Each row comes from the steps of one walk. Every step used is in the known rows, and no mark comes twice. Write the walk behind each row, first mark first.
In the rows, zero is written as 128.
Known rows
fupurin -> tesu -> momen: [142 155 129 106 110 147 104 157 121 121 116 116 128 117 140 121 118 112
 110 142  94 139 143 138 194 131 154 122 106 123 148 139 138 142  98 104
 128  93 149 145 113 125 141 104 133 144 179 150 131]
serur -> tesu -> rolar: [137 152 113 105 143 110 114 120 141 125 132 117 143 127 127 132 128 119
 159 107 140 122 142 128 190 137 122 160 132 123 129 114 133 133 113 149
 139 108  97 107 153 114 115 126 134 132 166 104 139]
fupurin -> tesu -> gigesof -> gifuf: [123 162 107 134 105 120 105 128 125 120 101 132 132 140 134 112 127 127
 108  93 113  87 108 134 115 104 117 126 131 122 108 124 135 138 135 101
 142 111 143 136  98 153 128 140 121 115 160 143 164]
rolar -> tesu -> gigesof -> gifuf: [126 143 123 136 113 115 117 135 131 112  86 124 120 134 139 115 136 128
 112  85 115  79  96 134  99  94 104 130 140 111 113 129 133 129 165  94
 124 117 116 137 102 149 125 155 128 104 138 135 183]
tesu -> fupurin -> gifuf: [116  90 125 130 129 139 156 137 143 134 117 160 135 124 116 139 127 140
 138 144 135 165 137 126  69 116 144 119 119 132 100  86 155 108  91 153
 126 164 140  98  97 112 142 111 125 130 158 107 112]
buda -> gifuf -> gigesof -> tesu -> fupurin: [130 156 143 156 147 119  63 124 124 113 148 172 119 114 125 127 141 134
 114 109 121 131 113 126 143 108 149  94 152 133 114 154 105 100 145 118
 127 140 179 133 137 107 124 123 101 134 176 102 140]
buda -> gifuf -> momen -> tesu -> gigesof: [ 86 133 124 114 122 137 152 148  95 156  44 119 140 110 130 120 142 112
 126  88 110 143 118 115 109 117 104 124 133 132  98 128 187  81 160 136
 111 100  98 159 151 150 140  87 127  99  92 128  91]
gubev -> gigesof -> gifuf: [124 151 138 137 123 120 178  92 120 113 127 125 123 145 121 121 140 143
 128  96 129  99  89 133 141 144 134 139 139 147 159 149  59 157 160 117
 150 134 150 131 114 151 139 161 117 139  84 140 142]
serur -> tesu: [132 149 128 127 125 121  92 125 133 129 136 123 142 119 139 128 130 112
 148 115 141  98 135 134 161 143 129 147 128 128 131 130  88 134 117 150
 116 109 109 131 145 114 124 102 136 153 149 131 155]
gigesof -> gifuf -> fupurin: [124 119 136 147 141 116 148  96 125 118 116 136 134 149 129 125 112 126
 105 113 134 110  62 134 154 125 123 135 130 130  83 115 103 154 147 152
 148 142 146 104 108 150 116 145 129 128 110 133 143]
gubev -> gigesof -> tesu: [113 142 144 121 124 126 168  97 107 124 165 122 119 124 114 124 144 137
 152 139 127 106 132 127 159 131 146 116 154 142 190 159  56 152 169 126
 122 128 164 133 146 132 129 127 111 161  31 142 131]
gifuf -> rolar -> tesu: [143 109 128 130 132 119 141 162 136 114 138  97 109 133 149 121 126 113
 119 171 132 139 136 132 138 129 125 121 111 117 120 131 104 140 135  91
 115 141 140 149 106 139 115 167 145 144 147 127 138]
rolar -> gifuf: [167 111 131 123 140 129 167 125 138 159 131 116 140 128 115 129 123 129
 130 142 135 108 148 122  90 155 125 122 119 137 129 123 140 116 144 143
 109 128 104 124 153 124 147 133 145 135 127 138 138]
gubev -> gigesof -> tesu -> rolar -> gifuf -> buda: [148 110 136 131 132 127 172  97 129 161 181 140 118 139 107 130 136 131
 155 165 149  81 171 113 102 142 112 139 130 142 155 127 107 150 185 133
 111 130 124 120 191 130 124 158 132 129  99 130  90]
gubev -> gigesof: [130 139 137 104 121 127 176 116 112 125 136 111 127 130 117 127 140 135
 132 125 127 129 140 122 136 148 140 138 128 142 166 141  73 151 152 117
 135 132 146 139 139 139 143 138 119 159  93 141 100]
fupurin -> gifuf -> gigesof: [143 114 108 170 121 133 116 133 111 136 122 107 140 126 120 132 137 141
 105 140 138 153 144 114  48 137 121 127 102 131 142 110 155 115 114 125
  99 145 143 134 107  94 135 119 118 116 146 125 131]
gigesof -> tesu -> rolar -> gifuf -> fupurin: [170  89 131 116 162 118 168 102 128 162 164 145 149 140 111 131 114 131
 128 145 148 120 120 125 153 128 115 129 144 125  93 118 171 136 156 167
 125 141 116  85 154 125 111 151 137 123 101 115 115]
gubev -> gigesof -> tesu -> fupurin -> gifuf: [107  98 137 132 122 143 160 116 131 134 165 182 125 123 111 134 143 152
 149 137 140 147 137 132  85 113 147 107 149 139 146 119 112 125 117 147
 127 168 157  97 101 112 137 119 110 148  82 118 106]
serur -> tesu -> fupurin -> gifuf -> momen: [118  83 125 139 110 141 105 127 136 131 108 139 161 110 120 134 137 126
 127  83 135 131 109 129 115 135 122 138 123 143  98 102 141  99  84 191
 107 147 115 102 107 100 138 118 133 104 128 116 133]
gigesof -> tesu -> momen: [115 161 148 126 133 145 111 125 111 116 144 125 118 109 127 126 127 123
 146 143  94 140 130 130 204 116 151 106 147 121 188 156 116 121 139 125
 113 104 165 130 137 117 128  94 123 148  87 147 160]
momen -> tesu -> fupurin: [ 88 120 121 106 141 128 146 133 140 130  79 142 122 127 124 144 126 126
 142 125 134 199 109 124 122 128 153 124 138 145 103 121 174 106 102 153
 165 121 117 121 129 139 142 101 125 119 126 105  71]
gubev -> gigesof -> gifuf -> fupurin: [130 120 144 132 131 118 165  90 110 122 139 147 129 152 128 125 126 135
  99  99 140 113  63 136 153 138 122 140 139 139 103 133  73 170 159 141
 157 154 145 109 107 157 122 158 119 140  87 144 111]
rolar -> tesu: [143 122 131 100 114 118 156 153 132 115  96  92 117 120 133 125 131 116
 121 146 118 105 132 134 137 124 132 123 114 121 125 125 109 137 147 110
 109 113 110 148 127 133 133 141 142 137 138 135 161]
buda -> gifuf: [136 158 151 118 143 124 170 145 117 133  97 142 116 116 127 116 132 122
 132 140 116 109 129 130 141 133 144 110 118 129 110 119  78 118 167 115
 110 120 147 148 145 136 139 116 130 163 176 123 139]
serur -> tesu -> fupurin: [123 140 131 120 133 124  72 128 155 117 138 162 140 119 136 136 129 118
 140  93 138 130 128 133 161 129 143 141 139 134 106 124 114 120  90 153
 143 129 121 113 130 111 127 112 126 145 200 110 132]
rolar -> tesu -> fupurin: [131 110 133  96 127 121 118 151 154 105 102 138 114 118 133 134 131 122
 113 124 119 135 120 133 134 111 146 118 126 126  87 123 131 120 123 119
 135 138 126 126 114 128 135 145 131 127 188 112 137]
gifuf -> fupurin: [136 110 133 118 139 120 148 119 117 134 130 127 137 134 126 133 111 117
 110 146 128 140 106 124 156 128 127 129 117 127  90 104 124 144 140 153
 133 139 144 112 126 141 119 121 134 144 122 131 111]
serur -> tesu -> momen -> gifuf: [134 168 141  98 113 142  53 151 146 111 147 125 131 114 152 132 117 131
 146  95 119 120 154 151 173 134 134 152 127 102 166 147 108 126  52 119
 142 104  69 140 122 107 124  84 137 145 145 145 159]
momen -> tesu -> fupurin -> gifuf: [ 92  85 116 122 128 145 175 141 136 149  90 161 127 126 121 143 130 139
 148 149 149 193 131 128  51 121 144 123 125 140  99  96 190 102  87 168
 141 142 109 108  96 122 143  93 130 116 114 108  71]
tesu -> fupurin -> gifuf -> gigesof: [138 109 110 166 129 134  87 134 130 129 130 138 139 126 122 139 135 143
 100 124 140 176 138 119  51 125 131 121 112 136 116 111 164 104  96 132
 121 164 148 114  98  92 142 124 114 109 183 108 114]
gifuf -> gigesof -> tesu: [133 151 120 169 129 118  91 104 105 118 154 100 128 119 117 127 137 131
 124 142 128 129 129 114 140 123 130 110 142 133 176 157 110 120 156 122
 110 120 169 142 146 103 119 117 110 126  89 132 163]
momen -> tesu -> gigesof -> gifuf: [ 86 148 112 139 128 124 148 119 116 135  68 131 127 142 131 125 132 132
 137  90 125 134  87 125  89 106 110 139 149 128 123 133 168 116 148 123
 151 103 106 133 115 159 127 110 123  99  79 134 130]
momen -> gifuf: [125 146 125 104 116 124 130 133 140 112 124 103 120 126 123 135 118 146
 142 136 122 135 152 133 119 131 134 136 117 116 148 121 102 129  84 125
 147 130  95 136 133 130 132 113 133 130 103 130 150]
gubev -> gigesof -> gifuf -> momen -> tesu: [ 83 116 127 134 112 130 201  94 101 132  59  94 139 135 118 127 146 131
 129  74 131 132  58 123 138 161 125 146 142 165 144 154 118 127 146 160
 148 109 101 144 124 161 140 135 125  86   4 144 100]
rolar -> tesu -> gigesof: [135 132 117  98 110 122 115 163 127 126  91 113 127 118 139 121 136 118
 115 124 107 104 154 124 100  96 106 126 126 107 114 124 163 116 160  89
 105 112 105 147 127 139 132 129 132 124 151 133 148]

Which walk is each row?
[128 153 107 144 150 110 111  98 116 111 148  98 135 127 107 132 135 139
 144 129 127 150 136 109 171 122 126 128 145 126 166 145 152 121 147 125
 129 122 155 116 156 105 110 138 109  99 112 103 146]
gifuf -> gigesof -> tesu -> rolar
[142 106 111  96 155 125 209 126 135 169  98 110 142 137 113 136 124 132
 155 139 151 148 143 118  98 155 122 141 130 137 126 125 217 111 135 152
 142 107  62 114 166 132 138 130 146  97 104 111  88]
momen -> tesu -> rolar -> gifuf
[140 114 127 115 118 118 120 169 149 103 146 100 105 133 156 122 119 132
 125 167 134 132 151 144 108 129 121 128 111 104 127 127 102 140  92  89
 135 149 100 152 103 138 111 161 146 138 131 129 145]
momen -> gifuf -> rolar -> tesu
[ 84 136 107 108 126 130 148 144 109 151  77 116 134 125 132 133 133 119
 146 120 123 172 143 114  93 113 114 134 134 125 134 122 204 104 142 122
 133  99  99 145 145 147 135  85 128 109  86 131  86]
momen -> tesu -> gigesof
[113 134 132 125 105 127 118 128 139 119 130 114 101 132 126 137 114 129
 141 166 129 115 164 123  93 128 120 145  95 122 136 103  94 142 109 119
 131 125 112 148 159 141 124 116 139 129 129 135 120]
momen -> gifuf -> buda
[186  89 120 107 121 128 147 135 130 164 146 138 150 141 133 121 108 116
  80 156 144  97 130 139 120 144 127 120 103 130  56 110 140 160 123 143
 126 129 118 126 127 131 132 143 144 142 165 147 110]
rolar -> gifuf -> fupurin -> tesu
[184 124 118 109 152 118 139 123 150 158 151 124 158 130 120 129 126 124
 155 115 156  88 155 128 134 157 113 155 133 125 121 126 152 127 127 155
 121 115  64 103 168 105 126 140 147 124 168 112 142]
serur -> tesu -> rolar -> gifuf
[129 134 125 134 135 126 115 146 142 109 174 101 111 139 142 130 112 141
 140 166 136 168 154 132 113 141 126 131 115 113 142 124 105 132  73 108
 152 163 128 136 110 141 108 140 137 144 117 124 126]
momen -> gifuf -> rolar
[143 136 144  97 120 140 113 168 126 111 100 101 114 112 146 124 127 111
 113 137  95 126 133 140 168 120 141 122 117 113 149 145 135 128 129  96
 109  98 116 146 115 122 140 123 142 136 160 148 152]
rolar -> tesu -> momen
[123 158 144 123 101 142  44 144 140 121 152 135 111 121 151 135 114 116
 145 135 123  95 168 138 139 130 121 155 103 112 154 131  94 142  83 118
 127 101  85 149 152 117 118  89 141 140 165 150 128]
serur -> tesu -> momen -> gifuf -> buda
[152  97 125 126 135 127 175  95 129 145 122  95 160 116  95 127 133 132
 141 113 124 107 123 110 158 151 109 128 143 144 142 132 160  98 151 172
 102 123 101 106 169 119 128 152 135  83  53 116 152]
gigesof -> tesu -> rolar -> gifuf -> momen
[112 141 136 168 120 119 135  98 130 122 108 130 102 145 125 128 124 118
 132 144 128  84 108 120 111 129 121 138 111 140 122 108  74 147 167 129
 122 117 157 133 142 151 123 141 131 122 133 142 145]
gigesof -> gifuf -> buda
[113 146 121 116 148 115 167 101 127 117 138 112 126 124 104 131 128 133
 169 145 122 143 135 118 202 116 136 126 151 126 164 126 136 126 146 138
 136 119 149 102 154 126 112 129 120 120  84 104 149]
gigesof -> tesu -> rolar
[114 144 127 104 139 117 179  93 115 121 162 118 126 129 105 129 141 142
 164 127 132 131 143 121 192 133 137 131 156 134 182 144 101 148 160 127
 146 133 149 109 154 130 118 146 111 136  64 111 114]
gubev -> gigesof -> tesu -> rolar
[119 137 126 176 151 118 142 118 136 108 145 120 113 152 140 120 120 128
 130 138 135 144  90 130 139 140 123 127 132 130 135 136  91 138 127 120
 147 152 176 126  93 152 112 166 131 140 129 129 150]
gigesof -> gifuf -> rolar
[119 126 126 143 135 119 110 109 119 130 113 155 139 147 134 125 116 129
 100  87 125 115  73 129 124 103  99 139 140 116  75 115 147 140 157 132
 145 142 135 107 101 155 114 138 121 118 122 134 135]
tesu -> gigesof -> gifuf -> fupurin
[117 145 108 166 127 121  93 144 131 117 149 135 120 152 150 110 122 124
 107 129 125 127 115 133 118 117 107 121 127 117 108 128 124 141 123  88
 146 142 168 135  80 156 107 164 125 128 162 134 141]
fupurin -> tesu -> gigesof -> gifuf -> rolar
[ 80 116 107 114 113 137 154 136 103 149  55  94 152 114 122 129 135 115
 132  92 111 169 120 107 109 119 103 138 131 134 121 127 219  88 140 148
 121 101  93 146 146 149 137  96 128  79  58 131  91]
gifuf -> momen -> tesu -> gigesof
[141 126 143 119 134 139 103 177 130 107 141 105 108 122 161 121 123 109
 114 152 108 162 140 138 176 129 135 116 114 109 149 149 133 133 113  81
 114 125 138 147  98 127 124 146 144 147 168 142 139]
gifuf -> rolar -> tesu -> momen
[112 160 120 150 126 120 126 114 123 118  96 134 131 138 126 121 129 132
 126  83 113 109 101 123 105 107 107 133 144 121 125 130 134 120 153 112
 135 121 141 123 110 150 127 135 120 112 123 132 164]
tesu -> gigesof -> gifuf
[134 180 154 156 143 139  64 138  97 120 145 132 117 104 138 118 139 126
 115 118 102 128 125 130 187 117 144  99 142 119 170 175 114 108 152  91
  98  97 174 152 141 100 128  97 110 146 155 140 158]
buda -> gifuf -> gigesof -> tesu -> momen
[156 123 136 102 125 124 139 153 114 140 122 160 129 133 140 111 115 110
  86 152 126  91 114 145 171 126 141 108 102 122  37 110  85 161 139 125
 127 121 152 144 121 145 124 130 132 162 206 134 109]
buda -> gifuf -> fupurin -> tesu
[119 162 153  97 112 146 109 126 118 106 172 125 113 118 132 128 129 153
 148 117 108 130 162 145 174 126 145 124 147 114 212 175  75 142  91 101
 145 122 114 138 128 122 127 104 116 150  54 154 137]
gubev -> gigesof -> tesu -> momen -> gifuf
[167 116 132 111 148 125 197  99 128 155 178 128 142 134 103 128 139 145
 156 132 143 105 152 124 134 148 125 128 153 136 168 147 131 137 162 138
 127 135 106 107 169 124 131 159 126 131  72 120 114]
gubev -> gigesof -> tesu -> rolar -> gifuf
[128 106 131 122 141 121 103 162 157 103 141 139 106 130 148 130 125 119
 114 145 129 164 125 134 132 116 139 113 124 121  93 125 130 123 111 102
 141 161 145 127  97 136 121 161 134 136 189 106 121]
gifuf -> rolar -> tesu -> fupurin
[135 167 143 115 130 143  67 146 130 123 131 129 136 111 147 128 127 107
 140 101 116 122 137 140 204 139 138 144 129 120 158 145 109 127  97 130
 118  95 113 132 130 104 130  83 137 153 166 145 150]
serur -> tesu -> momen
[ 71 141 118 158 117 126 132 114 121 140  79 140 109 145 133 129 128 114
 138 125 130 107 112 115  66 110  99 145 125 133 110 114 154 131 170 121
 132  99 125 145 144 162 121 114 128  98 110 142 100]
momen -> tesu -> gigesof -> gifuf -> buda
[185 128 104 148 151 116 124 120 129 144 145  95 153 133 113 134 130 138
 110 122 141 138 155 110 101 155 112 139 118 133 136 136 193 111 141 120
 122 131  99 122 160 100 136 158 128  91 172 109 125]
tesu -> rolar -> gifuf -> gigesof
[142 113 111 165 123 131  44 136 135 134 145 155 151 123 134 137 138 137
 108 102 156 142 135 129  67 128 125 135 121 131 114 119 150 108  85 141
 114 154 119 118 103  75 130 111 116 115 203 109 127]
serur -> tesu -> fupurin -> gifuf -> gigesof
[146 117 126 118 109 120 151 111 114 126 137 148 132 155 139 115 121 128
  82 117 136  86  80 149 162 137 134 134 121 137  83 130  70 191 132 125
 159 132 151 128  94 160 123 167 122 140 134 154 116]
gubev -> gigesof -> gifuf -> fupurin -> tesu
[137 164 141 167 141 119  98 117  99 126 140 126 119 115 127 116 145 131
 121 134 125 103 124 123 133 118 138  93 142 129 149 158  80 115 174 109
  96 117 177 157 154 107 122 116 108 143 129 126 161]
buda -> gifuf -> gigesof -> tesu
[ 88 104 118 117 119 132 188 118 106 139  53  76 142 118 117 133 132 114
 135 120 123 168  95 112 148 152 128 136 123 153 130 134 163 101 128 172
 126  96 102 144 149 147 141 108 137  87  39 133 101]
gifuf -> momen -> tesu
[108  98 132 156 112 139  93 133 148 144 142 182 122 129 134 139 127 117
 147 154 156 113 154 130  59 121 120 141 105 134  91  81 119 131 104 161
 108 143 130 113 130 103 126 105 135 140 195 118 102]
serur -> tesu -> fupurin -> gifuf -> buda
[126 129 157  95 121 143 100 120 113 118 185 154 122 130 138 130 116 144
 120 115 120 131 127 147 181 120 137 133 144 109 160 155  95 158 101 121
 155 142 114 121 117 131 114 112 119 156  53 152 106]
gubev -> gigesof -> tesu -> momen -> gifuf -> fupurin
[156 121 129 160 143 124  71 109 140 131 169 154 135 123 116 135 135 141
 116 112 135 129 132 121 104 123 136 104 152 139 128 158 149 100 127 132
 122 144 149 117 143  98 131 135 111 115 140 114 137]
rolar -> gifuf -> gigesof -> tesu -> fupurin
[132  82 128 117 115 137 153 158 150 124 105 158 122 122 129 133 131 136
 123 143 134 142 135 137  57 106 136 114 117 121  91  93 158 117 104 135
 114 156 114 112  83 111 142 130 134 125 174 111 129]
rolar -> tesu -> fupurin -> gifuf
[168  93 108 106 118 130 176 123 134 148 100  86 166 124 104 124 127 123
 111 110 121 107 132 118 152 163 115 138 108 144  98 118 181 118 123 160
 114 114  97 120 156 123 140 168 144  81 133 121 131]
fupurin -> tesu -> rolar -> gifuf -> momen
[130 150 135 107  89 145  70 154 137 116 133 122 100 127 144 129 105 121
 118 168 111 107 174 139 130 129 133 138  87 114 138 117 110 154  81 100
 134 101 117 159 137 134 124 109 137 133 175 154 116]
fupurin -> tesu -> momen -> gifuf -> buda
[157 107 136 140 125 131 157 121 136 163 141 123 120 133 116 131 121 113
 132 179 141  89 163 112  60 150 113 129  99 141 120 104 127 130 165 139
  95 123 121 138 178 129 137 138 149 131 150 142 111]
rolar -> gifuf -> buda
[119  87 122 154 147 138 141 150 142 131 168 163 122 137 134 134 122 136
 132 168 145 198 141 126  70 126 134 113 118 129 109  95 152 115  84 137
 133 188 174 102  76 123 122 138 130 147 164 103  94]
tesu -> fupurin -> gifuf -> rolar
[110  85 134 163 137 140 151 131 131 130 200 178 116 138 133 130 139 148
 150 167 152 177 142 133  87 124 140 108 143 134 148 123 106 132  99 128
 135 197 185 104  85 121 117 141 114 160  89 115  85]
gubev -> gigesof -> tesu -> fupurin -> gifuf -> rolar
[122 141 126 157 140 120  60 106 130 107 151 145 127 120 120 137 135 136
 118 114 126 151 119 119 134 109 146 105 154 137 138 148 135 106 128 129
 135 142 178 121 132 105 121 122 102 119 141 107 142]
gifuf -> gigesof -> tesu -> fupurin
[141 147 142  82 106 140  95 171 143  98 119  99 108 115 148 128 117 138
 122 122 103 131 153 152 149 118 137 131 115  97 156 145 118 129  82  86
 133 110  70 151 112 124 133 115 140 129 137 146 163]
rolar -> tesu -> momen -> gifuf
